What can hang from each mark:
Z624: Z591 Z675 Z860 Z930 Z979
Z380: Z387
Z237: Z248
Z248: Z237 Z448
Z80: Z675 Z909
Z387: Z106 Z380
Z834: Z624
Z909: Z80
Z979: Z624
Z930: Z624
Z448: Z248 Z624
Z591: Z380 Z624
Z106: Z387 Z860
Z860: Z624

Every row comes from one small tree of marks. The marks that hang from a mark follow it in brackets, in the order of their numbers. Every link used is in the known rows. Which tree was each row made from?
In the rows, zero is written as 128.
Known rows:
Z248(Z237): [134 121 162  88 115 112 159 130 137 122 124 119 136 115  97 140 130 137
  90 114 178 121 103 139 148  95 103 149 177 109  99 105 118 145 162 135]
Z930(Z624): [135 116 160 129 116 103 155 133 134 126 120 118 141 121  94 137 132 136
  80 113 176  86  96 131 136 101 111 152 135 132  95 120 115 145 140 127]
Z237(Z248(Z448(Z624(Z591 Z979)))): [136 110 160  99 115 112 161 133 124 134 132 117 120  96  87 149 120 149
  82 119 163 126 127 131 156  92 108 157 180 144  98 103 136 142 207 144]
Z248(Z448): [125 110 159  93 117 111 161 133 137 125 120 121 137 116  94 139 129 137
  87 116 174 125 110 135 141  95 108 140 168 107 100 109 121 149 161 135]
Z909(Z80): [122 130 149 106 110 112 159 130 136 135 105  99 150 133  95 134 121 124
  93 120 182  83  97 148 147  96 108 150 165  71  94  94 117 150 145 128]
Z448(Z248 Z624): [128 133 169  86 115 111 166 135 133 142 128 119 145 136  92 144 111 143
  96 121 167  93 113 133 135  98 104 126 166 123  99 100 126 145 179 134]
Z624(Z675 Z930): [131 116 152 128 126  89 156 132 133 143 134 115 107 144  85 135 134 142
  93 117 184  88 120 154 145  94 112 186 201 153  95 116 108 161 163 149]
Z860(Z624(Z591(Z380) Z675 Z979)): [153 104 150 115 116 113 149 137 120 159 106 111  97 148  90 136 149 137
 103 112 179 100 142 164 157  98 114 175 240 160  94 122 117 154 173 166]
Z624(Z591(Z380) Z675 Z860 Z930 Z979): [154  85 139 140 116  73 150 131 116 155 128 101  64 113  76 148 146 147
  90 118 192  90 149 166 163  90 109 228 239 196  96 122  99 161 171 165]
Z860(Z624(Z591(Z380) Z930)): [151 114 139 117 112  82 146 136 129 163  99 116 101 102  95 133 137 132
 110 117 182  96 126 156 138  99 118 169 221 114  95 120 119 144 181 153]
Z106(Z387): [130 126 152 110 107 119 147 127 129 129 130 122 121 140  93 120 132 133
 128 116 177  86  98 146 140  96  99 152 156 103 100 113 117 148 154 137]
Z591(Z380(Z387) Z624(Z860 Z979)): [163  77 152 129 109  96 141 129 143 131 121 102 151 120  83 163 126 121
 103 117 195  96 115 147 137  95 106 177 166 167 109 122 103 149 157 130]
Z248(Z237 Z448(Z624(Z979))): [125 112 174  70 119 116 167 132 126 122 137 114 111 105  93 153 119 151
  68 113 161 138 118 136 160  94 103 142 181 117  97  97 123 145 191 144]
Z248(Z237 Z448(Z624)): [122 120 174  64 119 107 166 131 134 125 129 121 126  99  92 151 120 149
  65 115 162 141 108 135 149  96 106 131 173  99  97  97 126 142 192 138]
Z237(Z248(Z448(Z624(Z591 Z675 Z860)))): [135 112 165 100 116  95 161 132 126 140 131 120 119 101  80 148 126 156
  72 121 165 130 131 143 152  93 112 157 194 145  96 105 132 148 204 145]
Z237(Z248(Z448)): [134 109 154  99 117 109 158 131 136 121 124 120 145 108  91 142 120 145
  88 117 171 143 118 129 147  93 109 143 175 126 100 103 137 149 193 135]
Z380(Z387): [134 118 154 116 111 118 147 133 145 114 101 119 157 125  92 147 126 121
 109 117 179  79  98 135 137  96 109 161 156 103 100 117 110 147 171 131]
Z387(Z106(Z860(Z624)) Z380): [147 114 148 119  92 129 140 121 140 147 108 113  89 175  95 128 144 112
 122 117 174  51  95 145 144 103 106 151 206  84 101 127 131 145 172 134]
Z930(Z624(Z675 Z860)): [135 107 167 138 117  87 156 132 128 131 128 114 120 134  85 139 138 150
  68 114 181  85 113 147 144 100 112 162 166 163  91 124 107 158 134 136]
Z834(Z624(Z591(Z380) Z860 Z979)): [151  94 143 115 100  99 153 137 114 145 127 112  93 104  87 144 131 123
 133 117 187  92 132 164 142  85 107 175 181 156  91 121 116 149 141 151]
Z380(Z387(Z106(Z860(Z624)))): [143 111 154 113  99 128 139 123 141 136  97 114 126 152  96 143 135 102
 117 117 171  49  99 174 142 101 112 156 191  79  99 124 115 148 191 132]
Z834(Z624(Z860 Z930 Z979)): [137  97 147 131 106  81 159 137 111 133 151 109  75 113  93 142 110 135
 133 116 186  86 133 161 144  85 105 175 189 150  87 121 111 160 134 148]
Z909(Z80(Z675)): [120 135 146 104  94 114 157 127 137 143 103  86 170 137  96 131 118 120
  81 121 180  90  91 151 153  95 111 152 167  65 102  94 120 154 151 128]
Z860(Z624(Z591(Z380(Z387(Z106))) Z675)): [155 112 149 114 111 112 140 131 137 162  86 119 116 144  85 137 152 118
 106 116 176  77 124 175 144 100 120 162 221 118  94 125 118 147 194 152]
Z979(Z624(Z675 Z860 Z930)): [135 107 163 140 123  65 157 137 123 139 139 116 110 133  89 138 125 150
 102 119 178  85 131 173 144 102 112 185 219 182  88 117  89 165 144 142]
Z248(Z237 Z448(Z624(Z675 Z860 Z930))): [125 110 176  83 123  78 166 130 128 132 141 116  95  99  83 154 121 163
  55 117 167 139 125 150 157  93 109 153 205 128  94 100 117 154 198 148]
Z80(Z675 Z909): [123 135 147 101  95 112 159 129 131 143 109  69 181 133 100 130 120 122
  70 122 179 100  85 149 144  97 111 159 172  99 105 111 119 163 154 136]
Z930(Z624(Z591 Z675)): [143 117 167 135 119 105 152 133 128 146 125 121 129 122  85 135 156 140
  68 114 178  86 113 141 147 100 118 179 161 160  91 122 108 146 159 143]
Z834(Z624(Z591(Z380) Z860 Z930 Z979)): [153  91 138 127 103  79 152 137 113 150 135 109  75  91  86 146 125 126
 132 117 190  91 137 163 143  84 109 193 195 160  89 120 112 152 153 154]
Z860(Z624): [135 122 157 107 112 106 155 138 130 142 107 118 119 139 102 128 127 136
 111 114 175  93 116 154 137 101 111 134 203 104  94 119 123 150 149 144]
Z860(Z624(Z591 Z675 Z979)): [145 111 161 120 115 116 153 138 113 157 121 112  91 147  93 130 147 141
 100 111 176  93 145 162 161  97 114 174 240 156  90 124 112 156 167 166]

Write each row's tree:
[161  75 154 138 122  73 149 130 134 154 147 100 112 137  77 153 133 138
  91 116 199 103 133 160 145  93 108 197 203 207 105 121 103 161 150 144] -> Z591(Z380 Z624(Z675 Z860 Z930 Z979))
[140 119 156 110  92 127 135 123 125 138 121 119  85 174  97 114 143 132
 138 113 175  86  99 133 145 100 103 156 210  84  99 119 129 153 173 149] -> Z106(Z387(Z380) Z860(Z624))
[148  87 170 151 121  78 155 130 121 149 172 101 102 136  83 146 131 145
  86 116 193  92 138 161 152  92 108 193 207 201  99 124  94 163 143 144] -> Z591(Z624(Z675 Z860 Z930 Z979))
[148  98 174 131 122 117 155 131 129 146 163 107 135 159  87 139 139 133
  89 113 188  98 126 152 149  94 108 174 181 192 101 121 104 156 141 142] -> Z591(Z624(Z675 Z979))
[152  99 143 107  97 128 144 121 127 165 107 107  88 155  94 134 149 104
 117 116 173  54 114 191 149 101 109 167 225 107 100 125 126 146 180 142] -> Z387(Z106(Z860(Z624(Z591(Z380) Z979))))
[141 117 174  86 109 101 167 132 111 143 141 109 104  98  92 156 118 157
  80 118 167 114 141 138 163  93 101 155 210 151  95  99 115 145 202 149] -> Z448(Z248(Z237) Z624(Z591 Z860 Z979))
[146 108 156 133 119  96 151 137 111 162 128 110  73 136  92 131 143 145
 100 112 178  90 149 162 162  96 116 191 252 162  89 124 108 158 181 169] -> Z860(Z624(Z591 Z675 Z930 Z979))
[117 112 166  89 112  92 166 134 131 132 125 117 114 106  89 148 117 148
  77 121 166 106 113 145 139  97 107 136 170 113  97 108 121 147 162 136] -> Z248(Z448(Z624(Z860)))
[132 103 162 103 118 101 164 132 123 128 137 113 112 120  82 151 116 160
  75 118 165 127 133 141 158  92 106 155 194 159  97 104 133 155 192 146] -> Z237(Z248(Z448(Z624(Z675 Z860 Z979))))
[144 100 159 126 106 103 157 138 105 148 148 115  83 127  84 139 137 133
 120 115 184  89 145 172 153  84 109 183 204 176  84 124 108 159 139 160] -> Z834(Z624(Z591 Z675 Z860 Z979))
[142 110 167 131 116  84 156 137 118 149 132 120 120 123  89 134 144 143
 100 120 175  83 133 176 147 101 114 184 217 180  86 120  90 155 145 144] -> Z979(Z624(Z591 Z675 Z860))
[165  83 153 138 125  97 139 129 146 143 131 105 146 142  75 160 135 123
  98 114 195  98 122 147 143  93 113 202 183 189 106 119 101 156 185 143] -> Z591(Z380(Z387) Z624(Z675 Z930 Z979))
[144 116 162 137 124  83 153 137 121 155 135 123 119 120  90 132 143 139
 105 119 175  86 130 168 146 100 117 201 214 179  87 117  90 154 169 148] -> Z979(Z624(Z591 Z675 Z930))
[148 104 151 121 109  81 151 137 127 145 110 119 132  96  93 141 136 132
 112 122 179  88 121 165 136 102 112 176 199 158  94 117  99 146 146 135] -> Z979(Z624(Z591(Z380) Z860))
[145  95 145 145 107  74 155 133 108 146 140 101  61  82  92 142 133 145
  97 119 187  77 142 154 161  90 106 215 222 164  95 124  96 153 163 154] -> Z624(Z591 Z860 Z930 Z979)
[145  97 155 138 110  83 156 137 104 155 155 112  63 115  83 139 133 137
 121 116 186  86 149 173 154  83 112 201 215 180  83 124 103 161 152 164] -> Z834(Z624(Z591 Z675 Z860 Z930 Z979))
[142 116 157 123 101 112 135 122 122 147 130 118  66 183  90 115 147 141
 131 113 178  88 110 139 151  99 107 178 231 107  97 120 122 161 188 160] -> Z106(Z387(Z380) Z860(Z624(Z675 Z930)))
[164  77 159 133 117  98 142 129 142 137 127 103 145 145  74 162 136 126
  94 115 196  99 124 156 144  94 109 186 183 191 107 122 101 157 162 139] -> Z591(Z380(Z387) Z624(Z675 Z860 Z979))
[131 104 155 136 120  65 158 131 127 142 137 111  88 132  84 138 130 153
  88 119 188  85 129 164 149  94 109 187 216 162  93 120 101 166 148 149] -> Z624(Z675 Z860 Z930)
[130 117 161  94 117 107 162 133 135 128 127 121 135 107  87 146 113 150
  82 119 163 130 116 130 144  95 109 138 167 124  99 100 141 144 199 136] -> Z237(Z248(Z448(Z624)))
[142 110 162 119 106  94 157 137 116 154 139 122  97 120  83 135 139 130
 118 118 184  92 132 172 140  86 115 167 190 153  85 123 111 154 139 153] -> Z834(Z624(Z591 Z675 Z860))
[150 106 132 106 108 117 140 126 158 131  80 115 152 134  84 152 133 103
 117 119 182  67  90 155 131  99 108 159 154  99 106 117 122 143 179 126] -> Z591(Z380(Z387(Z106)))
[137 119 153 110  93 132 138 120 130 128 130 119  98 167  91 120 145 129
 134 116 179  84  86 126 146  97  98 172 180  93 103 116 123 149 166 141] -> Z106(Z387(Z380) Z860)
[142  97 151 130 102  99 156 134 110 138 132 103  82 100  93 141 139 141
  98 118 183  80 135 155 160  91 103 192 206 158  96 123 101 149 145 150] -> Z624(Z591 Z860 Z979)
[133 113 167 119 110  99 162 136 111 154 139 107  74 126  81 146 136 149
  82 119 171  63 135 165 158  95 107 188 205 174  93 118 106 150 157 157] -> Z448(Z624(Z591 Z675 Z860 Z979))
[145  97 173 143 120  68 154 130 133 154 163 109 117 129  83 140 133 142
  83 119 193  94 126 163 138  94 112 179 196 179  99 122  99 159 144 137] -> Z591(Z624(Z675 Z860 Z930))
[134 117 159 101  96 123 142 122 118 146 126 118  91 166 102 114 141 128
 133 113 172  88 105 169 145 100 105 151 215  84  97 117 124 154 169 149] -> Z106(Z387 Z860(Z624))
[130 119 172  77 119  91 163 130 129 141 133 121 104  69  90 149 128 149
  62 117 163 139 118 135 153  93 111 158 188 108  95  99 120 138 217 146] -> Z248(Z237 Z448(Z624(Z591 Z930)))
[129 111 161  96 113  95 163 133 131 127 127 118 125 100  87 149 111 155
  79 121 165 128 121 135 146  94 108 139 177 130  99 102 137 147 193 136] -> Z237(Z248(Z448(Z624(Z860))))
[119 117 162  95 118  92 164 135 133 137 130 118 110 103  89 145 116 145
  80 120 166 106 110 139 139  97 110 151 168 111  97 106 122 146 180 139] -> Z248(Z448(Z624(Z930)))
[143 113 146 119  93 133 142 118 144 140 115 113 101 166  90 132 145 109
 118 119 177  47  86 137 143 100 101 164 181  94 105 124 126 143 165 127] -> Z387(Z106(Z860) Z380)
[166  88 151 126 104  93 138 123 157 143 111 108 158 120  80 158 131 106
 105 122 192  73  99 166 126  98 110 158 157 134 109 124 109 142 166 117] -> Z591(Z380(Z387(Z106)) Z624(Z860))
[154  97 135 132 106  62 142 131 136 144  98 111 105  68  83 153 136 130
 101 123 191  82 119 150 140  93 114 205 198 127 101 121 102 146 188 143] -> Z624(Z591(Z380(Z387)) Z860 Z930)
[137 108 150 127 116  95 154 138 118 142 124 107  85 134 102 133 120 143
 113 112 178  89 132 153 152  98 108 164 225 134  92 120 115 158 163 155] -> Z860(Z624(Z930 Z979))
[138  97 166 146 118  95 157 133 117 126 137 104 103 143  86 143 135 154
  71 111 181  83 125 146 157  98 108 179 177 188  91 125 103 162 131 143] -> Z930(Z624(Z675 Z860 Z979))
[156  90 155 116 110  82 149 129 147 148 126 108 152 116  84 149 132 125
  96 120 196 105 107 154 125  96 108 155 163 153 110 119 115 145 133 125] -> Z591(Z380 Z624(Z860))
[152 102 136 102 103 120 137 124 151 140  76 113 136 148  88 148 137 101
 122 117 178  69  95 169 134 102 112 156 187  88 105 119 126 145 188 132] -> Z591(Z380(Z387(Z106(Z860(Z624)))))
[145 116 154 100 111  70 160 133 128 162 120 113 110  90  83 153 117 149
  92 126 175  94 128 144 139  95 109 163 199 138  99 104 118 143 202 144] -> Z448(Z248 Z624(Z591(Z380) Z860 Z930))
[144 100 178 132 117  88 156 130 134 149 156 112 134 141  83 140 137 139
  83 118 191  96 122 161 138  95 110 162 184 174 101 123 102 156 130 133] -> Z591(Z624(Z675 Z860))
[145 105 152 118 100 134 140 123 134 132 103 110 114 157  96 145 134 104
 119 115 171  49 106 174 150 100 108 166 200  93  98 124 114 151 191 136] -> Z380(Z387(Z106(Z860(Z624(Z979)))))
[150 115 146 105 108 103 147 136 132 158  91 118 118 116  96 132 143 128
 110 116 179  98 121 155 137 100 116 151 210 112  96 119 125 141 167 150] -> Z860(Z624(Z591(Z380)))
[149 107 148 122  93 135 141 121 133 144 114 107  78 177  96 130 142 114
 123 115 174  51 102 145 153 102 103 161 211 102 101 127 128 149 171 139] -> Z387(Z106(Z860(Z624(Z979))) Z380)
